What can hang from each mark
Z: C G K M V
Y: K
X: Z
G: Z
V: K Z
K: Y
C: K Z

Each row was made from one small tree. The marks that hang from a mark follow it in brackets, in alphabetical order. Every link used is in the known rows. Write each row's tree.
In the rows, 128 means zero.
Known rows
X{Z{K V}}: 145  131  180  111  148  99  113  135  140  97  121  142  188  130  132  97  109  127  126
Y{K}: 133  132  140  141  132  148  145  164  147  162  144  110  102  139  146  134  93  151  135
Z{K M}: 181  128  153  152  145  156  122  117  114  112  120  176  201  124  185  144  104  144  114
Z{G M V{K}}: 134  132  132  150  159  131  147  140  61  116  115  190  190  149  149  133  96  140  152
Z{G}: 88  107  78  125  128  137  123  172  97  113  115  139  139  139  139  115  128  133  108
G{Z{K M}}: 160  100  158  135  108  133  148  132  127  121  122  173  179  110  150  156  107  141  62
Z{V}: 155  154  173  124  144  106  130  114  125  135  123  130  147  123  117  119  127  122  168
C{K{Y} Z{V}}: 127  184  170  207  158  69  143  101  140  111  100  130  166  63  180  77  123  155  193
V{Z}: 118  127  109  135  157  111  128  105  141  131  109  118  124  145  163  117  101  114  153
V{K{Y} Z{M}}: 114  128  129  184  181  149  188  93  101  133  122  138  149  144  185  129  68  140  174
G{Z{M V}}: 153  103  171  126  108  102  162  132  127  138  127  169  163  134  128  152  120  137  94
C{Z}: 106  150  133  168  155  88  88  131  136  116  122  143  148  125  157  121  132  137  149
X{Z{C G V}}: 115  105  138  98  138  64  103  152  146  91  119  148  164  156  132  98  116  135  113
Z{C M}: 183  116  148  139  132  103  113  94  154  117  132  172  160  145  172  157  112  150  119
X{Z{M}}: 108  74  121  119  127  113  126  159  137  102  136  170  172  184  161  126  118  145  85
X{Z{G K{Y}}}: 78  86  112  126  140  143  138  190  116  87  120  130  183  136  162  84  114  148  86
V{K{Y} Z{G}}: 69  128  93  168  178  147  177  127  85  123  109  113  130  130  161  102  75  131  167
G{Z}: 117  101  137  116  93  110  154  141  137  134  128  134  120  115  103  143  126  128  72
V{K Z}: 117  153  121  152  173  116  143  81  113  127  112  130  120  129  138  125  69  110  174
X{Z}: 95  93  123  108  125  104  121  157  145  103  134  136  144  161  129  109  123  132  95
V{K{Y} Z}: 100  145  132  172  178  141  181  92  110  135  119  104  121  122  152  112  74  127  182

Write each row's tree
157  112  93  154  120  92  119  114  129  89  98  192  171  115  197  125  103  160  102
Z{C{K} G M}
130  109  90  152  170  140  119  131  105  107  91  166  189  149  218  119  82  131  128
V{Z{G K M}}
166  150  151  157  121  89  149  78  168  111  114  119  126  69  156  107  113  153  140
Z{C{K{Y}}}
112  165  161  186  183  109  107  152  104  105  105  137  202  97  182  89  122  148  171
C{Z{G K{Y} V}}
223  159  187  154  135  60  128  57  157  110  107  182  180  99  174  128  102  150  162
Z{C{K} M V}
177  127  155  166  175  120  137  76  156  118  110  139  179  126  223  126  79  146  153
V{Z{C K{Y} M}}
170  130  192  109  106  62  140  102  163  132  125  138  132  100  98  142  118  128  106
G{Z{C V}}
127  157  119  199  156  63  106  126  109  90  84  196  201  101  207  95  113  155  159
C{K Z{G M V}}
190  109  176  131  108  103  132  103  155  114  122  175  175  100  153  162  100  146  63
G{Z{C K M}}
170  144  156  145  160  96  124  106  97  106  116  193  185  138  152  142  87  146  154
Z{C G M V{K}}
158  142  207  133  120  81  173  92  144  135  132  128  131  85  91  139  101  136  124
G{Z{C V{K{Y}}}}
174  168  210  151  163  146  156  110  120  128  119  111  185  83  148  100  114  138  176
Z{K{Y} V}
102  120  99  154  172  149  144  138  112  115  95  113  163  121  197  93  91  131  145
V{Z{G K{Y}}}
162  126  125  170  154  89  150  67  164  117  100  144  150  123  218  117  83  147  154
V{Z{C{K{Y}} M}}
133  110  121  136  147  127  134  161  84  119  113  182  193  163  169  126  121  144  136
Z{G M V}
127  127  102  153  122  99  144  122  138  97  100  129  138  81  167  94  113  157  120
Z{C{K{Y}} G}
88  128  93  220  149  104  142  149  109  93  95  170  189  99  229  91  119  177  137
C{K{Y} Z{G M}}
100  118  80  162  175  133  146  118  79  114  103  172  157  160  180  131  65  127  149
V{K Z{G M}}
157  163  198  199  186  112  117  120  121  115  118  162  223  111  205  116  116  158  177
C{Z{K{Y} M V}}
170  147  201  119  116  68  148  86  145  129  127  144  129  90  82  147  98  125  117
G{Z{C V{K}}}
112  135  128  176  170  88  93  157  100  109  110  185  201  152  190  120  126  149  156
C{Z{G M V}}
98  153  130  164  167  79  87  154  110  111  107  152  171  129  157  102  132  136  166
C{Z{G V}}
106  74  104  124  139  134  113  182  109  79  116  183  210  165  183  112  105  149  69
X{Z{G K M}}
141  165  169  220  161  79  148  102  131  110  102  162  195  86  212  93  118  168  183
C{K{Y} Z{M V}}
210  165  205  148  160  86  130  61  128  121  129  182  174  127  141  154  87  141  173
Z{C M V{K}}
184  141  221  132  121  94  158  98  160  127  122  122  163  67  122  127  108  141  113
G{Z{C K{Y} V}}
177  152  150  139  170  94  100  65  167  112  100  126  149  108  178  119  80  118  155
V{Z{C K}}
